Each row comes from the steps of one walk. Every step used is in the known rows, and no mark comes twice. Write the walk behind each row, first mark first.
In the rows, 128 means zero.
Known rows
V > U > X > D: [ 73 120  62 116  87 103 108 124 150 111 177  94 109 175 145 103 101 119
 126 182 166 126 116 151 149 129  98 133 122 140  98]
S > D > V: [170 117 104 110 111 107 111  96  97 116 104 117 124 144 148 168 111 122
 150 107 104 127 148  80 104  93  49 120 103 166  91]
E > C > D > S: [111 133  84 118  73 132 161 131 100 103 173 137  77 145 114 157  63  85
 121  67  92 147 144 161 100 165  71 134 130 160  80]
X > D > C: [ 60 140  85  93  57  97 130  94 136 103 184 118 106 128 101 154 105 133
 126 150 136 146 133 174 178 141  82 108 116 144  85]
E > C > D > V > U > X: [111 104  33 117  97 117  94 166 107 125 133 129 112 180 150 101 113 122
 115 173 137 121 118 134 117 127  68 142  99 139  99]
C > D > V > U: [107 111  55 102 129 120  70 111 153 122 107 130 112 175 149 117  92 124
 131 113 135 119 114 143 107 138  55 127 101 146  98]
D > S: [ 99 124 114 123  98 106 159  95 101  93 173 133  74 138 107 161  60  70
 123  79 102 141 138 115  89 150  77 127 140 164  84]
E > C > D: [119 146  54 117  72 136 125 148 111 130 158 135  99 143 162 147  93 120
 135 113 112 153 151 168 110 148  76 125 108 146  87]
S > U: [ 76 119 103 123 104 100 116  94 128 124 175 153  92  93 149 102 107 105
 135 115 115 134 167 105  99 129  92  57 119 136  96]
X > D > S > U: [ 66 117 113 120  83 108 142  88 140 103 194 138  84 103 118 105  90  93
 129  86 111 128 161 136 116 148  90  68 137 143  89]
D > V > U > X: [107  99  49 119 117 100  91 144 107 117 134 126 110 177 142 104 109 117
 115 177 143 118 114 111 108 117  71 138 104 140 103]
G > V > U > X: [ 83 115  56 114 124  94  93 140 121 123 180 114  98 174 146  95  89 111
 112 193 119 110 111  97 105 121  73 131  87 137 101]
G > X > D > S > E > C: [ 55 145 123 153  28 144 138 120 138 122 136 148  94 131 159 136 105  94
 117  97 142 142 165 153 107 131  76 124 119 148  84]
X > D > S > E > C: [ 49 143 121 142  32 149 142 122 129 128 141 144  93 128 155 131  97  91
 119 103 135 136 165 152 128 136  60 120 116 151  90]
D > C: [ 72 135  87  94  76  91 132  99 107 109 171 141  98 120 100 159 104 123
 123 142 115 150 139 138 146 138  79 104 107 147  87]
V > U > X > D > S > E: [ 48 119 123 119  84 103 136 104 137 104 134 123  85 148 108 105  91  91
 107 107 133 122 159 169 111 120  58 119 122 149 108]
E > C > D > X: [ 88 129  63 143  76 122 137 109 104 141 181 135  89 132 177 125  77 139
 122 130 100 153 144 163  37 153 124 108  92 146 100]
S > E > C > D > X: [ 76 129  73 144  73 121 135 108 108 145 166 140  88 126 175 117  85 141
 117 128 100 150 156 173  35 145 115 105  88 145 108]
V > U > X: [ 89 106  49 119 112  94 104 146 109 121 160 123 100 178 142  95 101 105
 114 185 140 126 118 103 109 124  92 135 104 135 105]
G > S > D > V: [170 119  99 107 106 111 113  94 103 115  89 123 126 142 148 169 119 116
 147 127 136 119 153  80  99  86  45 126  75 167  95]
U > X > D > S > G: [ 61 107 110 133  86  89 136 118 117 106 182 118  97 128 117 196  73  96
 135 104 110 137 109 131 133 158  76  90 114 126 125]
C > D > S > U > V: [ 76 100  55 111 110  98 145  83  65 124 176 134 105 101 125 110  74 110
 153  65  88 162 169 114  96 148  85  73 149 149  91]
C > D > X: [ 98 123  67 133 104  99 135  94 103 132 181 128  86 133 162 128  73 141
 122 128  95 153 142 161  24 145 127 104  97 150 106]
D > V > U: [ 91 108  75 112 128 118  70  96 154 122 105 133 112 168 154 118  92 112
 132 122 145 114 110 112 107 130  59 125 102 148  96]
C > D > V: [163 124  68 109 125 113 100 116 104 107 106 136 115 139 148 169 103 137
 138 101 121 136 135 168  89 119  40 126 121 161  86]
E > C: [ 79 144  90 144  53 145 126 129 113 138 157 146 102 129 182 146  98  97
 133 135 135 147 146 105 121 138  81 124 111 150  83]
S > D: [144 129 111 106  93  94 139  99  97 125 156  98 108 151 140 150  97  99
 154 120  84 140 167  40 110  96  93 111  92 155  98]
U > X: [114 115  64 126 106  87 128 145  76 114 170 125  97 149 141 128 105 106
 118 183 130 141 135 105 100 113  91 131 117 145  99]
X > D: [ 83 141  96 121  87 108 122  90 152 109 176  99 107 142 152 144  91 114
 141 145 158 140 130 153 139 127  92 120 134 153  89]
C > D: [135 137  60 103 115 104 122 127 108 115 160 124  95 144 141 152  84 121
 136 110 106 153 148 165  91 136  79 121 116 150  93]

Write each row's walk
[ 79 122  75 121  78  99 122 121 134 110 193 105 107 138 143 101 114 122
 128 173 153 130 140 154 146 123  99 104 131 138  97]  S > U > X > D
[ 69 127  67 114  94 102 102 119 159 112 191  86 108 174 147 104  94 122
 125 186 150 116 110 148 147 124  82 131 111 141  95]  G > V > U > X > D
[103 147  70 116  68 135 123 146 116 133 138 140  98 136 157 137 100 122
 128 108 113 150 169 184 106 134  63 118 104 145  95]  S > E > C > D
[ 83 112  73 111 117 122  69  93 173 118 114 118 117 174 153 113  95 119
 135 129 158 112 105 137 129 133  61 128 110 147  95]  X > D > V > U
[ 67 145  91 108  51  92 125  91 148  95 178 124 108 135 107 160 115 138
 126 138 143 153 134 175 147 137 106 113 119 138  73]  G > X > D > C
[103 147  67 114  66 138 126 146 120 134 128 144  99 135 158 137 106 118
 125 120 137 143 172 184 103 131  59 123  84 145  98]  G > S > E > C > D
[ 67 105  57 116 110  97 127  71  76 135 155 140 117  93 151 108  97 107
 156 117 139 154 173  86  97 126  87  72 114 146 100]  G > S > U > V
[ 91 129  73 122  82  99 126 125 127 106 184  94 109 156 144 127 105 119
 129 181 159 137 125 153 142 120  95 131 133 146  94]  U > X > D
[ 66 103  62 119 115  92 127  74  69 136 168 136 115  94 152 108  89 116
 160  96 106 160 168  86 101 131  93  67 143 145  96]  S > U > V
[ 57 145 113 144  48 143 125 126 120 142 127 154  99 120 177 129 109 100
 124 126 139 140 171 129 116 121  62 112 104 146  95]  S > E > C
[113 109  78 101 116 119  79  96 152 126  94 122 121 178 148 118 102 107
 138 130 145 107 126  81 111 113  57 127  68 149 102]  G > S > D > V > U
[144 132 106  99  87  99 140  95 107 124 136 106 109 149 141 150 108  88
 149 148 130 128 173  40 102  87  84 119  51 158 106]  G > S > D
[ 93 129 117 162  99  76 100  97 138 106 148 144 105 130 167 205 103 113
 139  97 133 159 129 104  45 124 127  95 111 118  99]  S > G > X
[ 94 101  77 125  94  91 143 142  83 107 191 140  86 127 118  97 107  98
 113 147 108 131 152 112 100 130  90  96 125 138  98]  D > S > U > X
[ 53 126  62  90  58  94 122 116 134 105 183 114 109 151  95 125 113 136
 117 177 140 138 120 172 185 143  86 117 108 135  92]  V > U > X > D > C
[133 118  76 122 102 109 102 115 118 103 123 115 124 148 151 151 116 136
 134 151 158 125 121 160 126 109  52 133 131 158  87]  U > X > D > V
[122 125 101 139  98 105  88  90 149  98 112 125 128 138 162 188 115 140
 144 109 159 133 116 160 101 116  69 117 128 146  87]  S > G > X > D > V
[ 80 115  90 119  82 110 149 114 129  89 186 105  84 170 102 126  69  83
 116 115 129 128 120 150 126 153  85 138 140 153  88]  V > U > X > D > S
[ 71 109  61 117 123  89  90 142 123 126 180 115 102 167 148 114  89 115
 115 188 114 109 105  96 112 126  70 117  78 126 112]  S > G > V > U > X
[102 132  96  82  63  88 142 100  97 116 169 118 108 133  93 156 110 123
 136 133  82 146 158  94 158 121  83 103  87 148  92]  S > D > C
[ 94 134 118 136  77 104 154  86 142  78 180 116  84 152 114 162  72  86
 126  77 131 144 132 152  89 146 105 133 152 156  72]  G > X > D > S
[121  97  54 111 112  98  98 146 101 121 134 115 114 183 139 104 112 116
 122 174 127 117 121  90 114 108  73 137  96 141 105]  S > D > V > U > X
[ 94 148 104 142  77  98 115  85 168  95 168 106 109 152 161 153 105 120
 138 126 169 150 132 155  96 121 125 127 140 143  76]  G > X > D
[ 88 115  77 121 111 117  65  90 182 112 111 122 118 179 158 120 102 123
 132 121 164 117 107 138 107 130  79 131 111 142  88]  G > X > D > V > U
[ 82 129 123 114  96 103 147 107 112 105 125 141  77 130 108 136  84  93
 113  73 105 138 177 176  82 124  50 111 121 156 104]  C > D > S > E
[ 86 129 114 120  80 111 158  91 130  86 185 111  81 147 108 154  63  81
 127  88 122 137 130 150 119 152  81 130 148 164  82]  X > D > S
[142 130  76 118  93 135 100 130 111 123  91 145 116 134 160 159 114 139
 133 100 125 134 150 181 100 118  29 125 111 157  88]  S > E > C > D > V
[ 99 107  61 124  75 109 144 162  83 114 190 145  89 130 124  96 107 104
 112 141 103 133 156 132 108 140  88 100 118 136  95]  E > C > D > S > U > X
[ 95 132 110 160  73  97 121 116 133 101 155 148  97 136 149 205  91 108
 133  65 114 161 132 131  49 146 119 105 113 120  92]  E > C > D > S > G > X
[ 79 123  72 119  75 102 124 120 141 110 185 109 107 138 143 102 120 118
 125 186 175 127 144 153 141 118  95 107 110 139  99]  G > S > U > X > D
[124 114  75 118  96 115 101 111 128 104 120 125 124 133 150 136 130 133
 131 160 176 115 134 160 125 107  50 116 110 154  92]  G > S > U > X > D > V
[ 64 132 113 122 117  89 114 104 137 113 218 103  92 126 137 183  58 110
 128 134  75 106 104 115 114 138  41  93  82 136 105]  U > X > D > S > G > V
[ 71 120 116 131  80 103 137  85 150  97 192 142  85 108 122 110  96  96
 127  76 117 133 161 137  96 147 106  71 140 137  83]  G > X > D > S > U
[ 41 122  91 113 136 102  66  93 178 135 172 116 100 156 158 133  64 108
 131 137 104 101  98  90 111 143  56  96  66 126 112]  S > G > V > U
[ 76 122  92 114  89 108 142 109 137  90 199 101  84 167 105 127  62  89
 115 121 114 117 114 146 124 150  71 138 128 155  84]  G > V > U > X > D > S
[125 113  77 122 101 109 100 113 124 105 130 121 122 134 151 135 125 138
 134 146 153 121 130 161 129 111  53 114 130 152  89]  S > U > X > D > V
[152 130  64 117  96 137 101 132 106 119 104 142 117 138 162 168 108 136
 138 104 124 137 138 169 104 128  38 130 114 160  82]  E > C > D > V
